Each row comes from the steps of one path. Every step used is in the known rows, and no mark comes twice. Write the path behind each row, first mark first.
In the rows, zero is written as 128.
Known rows
J D: [125 162 141  89 144 176 104  76 174  98 153 138 104 131 139 161 129 122
 124 100 112 127]
L M: [ 80 130 137 129 120 174 137 124 100 136 139 128  95 130 118 126 120 152
 177 156  72 113]
C D J Y: [116 101 107 123 121 130 134  86 156  94 170 228  91 100  91 144 136 114
  92 141 134 123]
D J Y T M L: [105  59  51 197 143  57 146 104 150 116 133 223  93 101 125 118 138  91
  90 114 134 107]
Y J: [151 110  70 121 141 135 129 111 110  89 143 174 100 104 112  65 144 117
 111 132 137 139]
L M T D J: [ 82 118 108 180 116 164 171  96 114 106 143 141 111 123 139 133 126 114
 187 125  90 111]
Y T D J M: [128  89  50 138 134  84 115 101 164 145 105 153  89  93 144 122 118  62
  77  95  96 130]
T D C: [133 140  69 150 109 118 102 145 154 100  95 158 107 108 128 112 133 121
 115 105 118 106]
L M T: [ 77 121 139 167 127 165 169 104  97 113 152 120 113 136 129 138 117 122
 200 132 101 123]
T Y: [117 105  85 110 144 105  90 112 172 140 103  83 129 128 156 134 139 136
 104 118  90 120]
J D C: [109 157 119 120 150 160  88  91 165  83 150 167  84 130 120 148 122 110
 119  82 118 110]
C D J M: [125 125 123 103 130 170 124  80 164  99 157 212  82 122 100 159 124  98
 102 129 113 129]
C D: [140 131 138  82 117 163 120 111 148 112 147 175 111 117  96 157 127 123
 111 163 131 153]
T M: [149 110 105 119 116 156 131 146 165 102  82 163 115 132 134 133 108 135
 125 150 135 142]
T D J Y: [125 115  61 161 106 100 132 104 169  95 121 182 110  93 143 112 151 124
 100 102 117  93]
D J Y: [ 94  86  85 188 133  80 148  92 136 103 160 204 101 104 123 110 141 117
 101  99 134  84]
T Y J D C: [123 106  40 102 165 126  71  82 177  91 125 134  87 113 141  99 148 120
  88  98  90 118]
Y T M L: [148  73  61 140 144  86 123 149 157 153  79 161 108 117 133 139 113  79
 101 153 126 169]
M J Y T D C: [126 106  45 211 147  57 141 109 154  96 143 155  90 120 165  91 156  85
 109 113 140 115]
C D J Y T: [114  86  93 124 126 111 132  84 155 106 168 228  85  91  93 143 130  97
  78 140 132 130]
J M L: [132 161 143 128 160 145 109 116 166 110 120 134  88 170 135 165 129 120
 167 102 108 134]

Which path is each row?
[125 101  79 154 161 119 143  62 159  75 146 112 131 126 159 127 139  85
 133  80 141 141]
M T Y J D
[143 131  88 105 154 157 117  89 134  71 146 168  62 122 116  77 127 114
 125  99 119 131]
Y J M
[ 78 104  98 157 140 157 152  90 112 106 145 114 103 128 137 119 127 123
 182 129  85 122]
L M T Y J
[ 72 113 106 185 116 146 173  90 118  93 153 149 100 117 136 130 127 125
 185 118  97 104]
L M T D J Y
[100 103  95 180 158 125 143  63 161  98 143 161 100 140 151 140 126  75
 123  59 109  99]
D J M T Y
[131  92  45 106 154 110  91 101 159 113 114 116 107 111 144  89 150 128
  92 121  95 126]
T Y J
[112  73  75 154 139  44 129 124 163 109 122 174  81 101 121 124 118 124
 107 126 147 133]
J Y T M L
[163 115  94 144 128 142 131 166 170 112  72 179 126 149 134 151 131 130
 143 172 139 157]
T M L
[128  82  79 132 127 113 133 101 170 102 146 248  86 100  96 153 134  97
  86 159 136 141]
C D J Y T M L
[164 116  80 161 129 155 149 139 170  94  91 162 117 149 167 120 133 110
 129 159 138 144]
T M J
[ 94 137 113 171 133 173 153 116 106 127 147 127  98 147 150 114 145 127
 181 164  77 115]
L M J
[ 70 113  92 158 148 165 136  80 123  88 153 132  85 128 131 124 123 116
 178 110  82 113]
L M T Y J D C
[ 94 153 119 152 141 196 142  90 128 111 160 133  86 148 155 130 146 124
 179 151  69 116]
L M J D
[141 139  71 152 121 135 120 107 180 106 102 173 105 123 151 136 151 105
 120  99  96 108]
T D J M L
[114  97 103 171 150  99 151  86 154 104 130  85 153 136 163 148 131  93
 144  86 141 136]
M T Y
[ 77 116 103 143 144 173 144  72 128  96 155 118  95 129 140 130 128 121
 180 119  80 122]
L M T Y J D
[131 109  52  86 161 133  79  74 182  98 127 120  96 113 149 105 152 125
  90 108  88 126]
T Y J D
[135  90  44 150 141  79 115 109 166 151 100 161  95 102 144 131 130  61
  86 107  97 137]
Y T D J M L
[ 78 117  71 191 133 123 142 113 121 110 147 151  65 122 142  99 140 120
 163 142  80 101]
L M J Y T D C
[119 111 111 117 140 159 127  65 178  92 156 193  90 124 116 166 127  86
 105 113 114 132]
C D J M T Y
[ 79 114  94 179 137 129 154 105 113 121 158 137  75 129 146 105 140 125
 168 153  83 111]
L M J Y T
[107 117 108 159 147 140 132  82 150 109 142 182  87 136 133 131 125  93
 116  80 103  94]
D J M
[123 119 125 122 134 166 140  70 161  88 165 208  90 125 106 165 122  84
 112 116 127 134]
C D J M T
[121  80  85 121 122 121 134  90 168  98 151 241  80  93  95 144 123  99
  76 148 134 134]
C D J Y T M
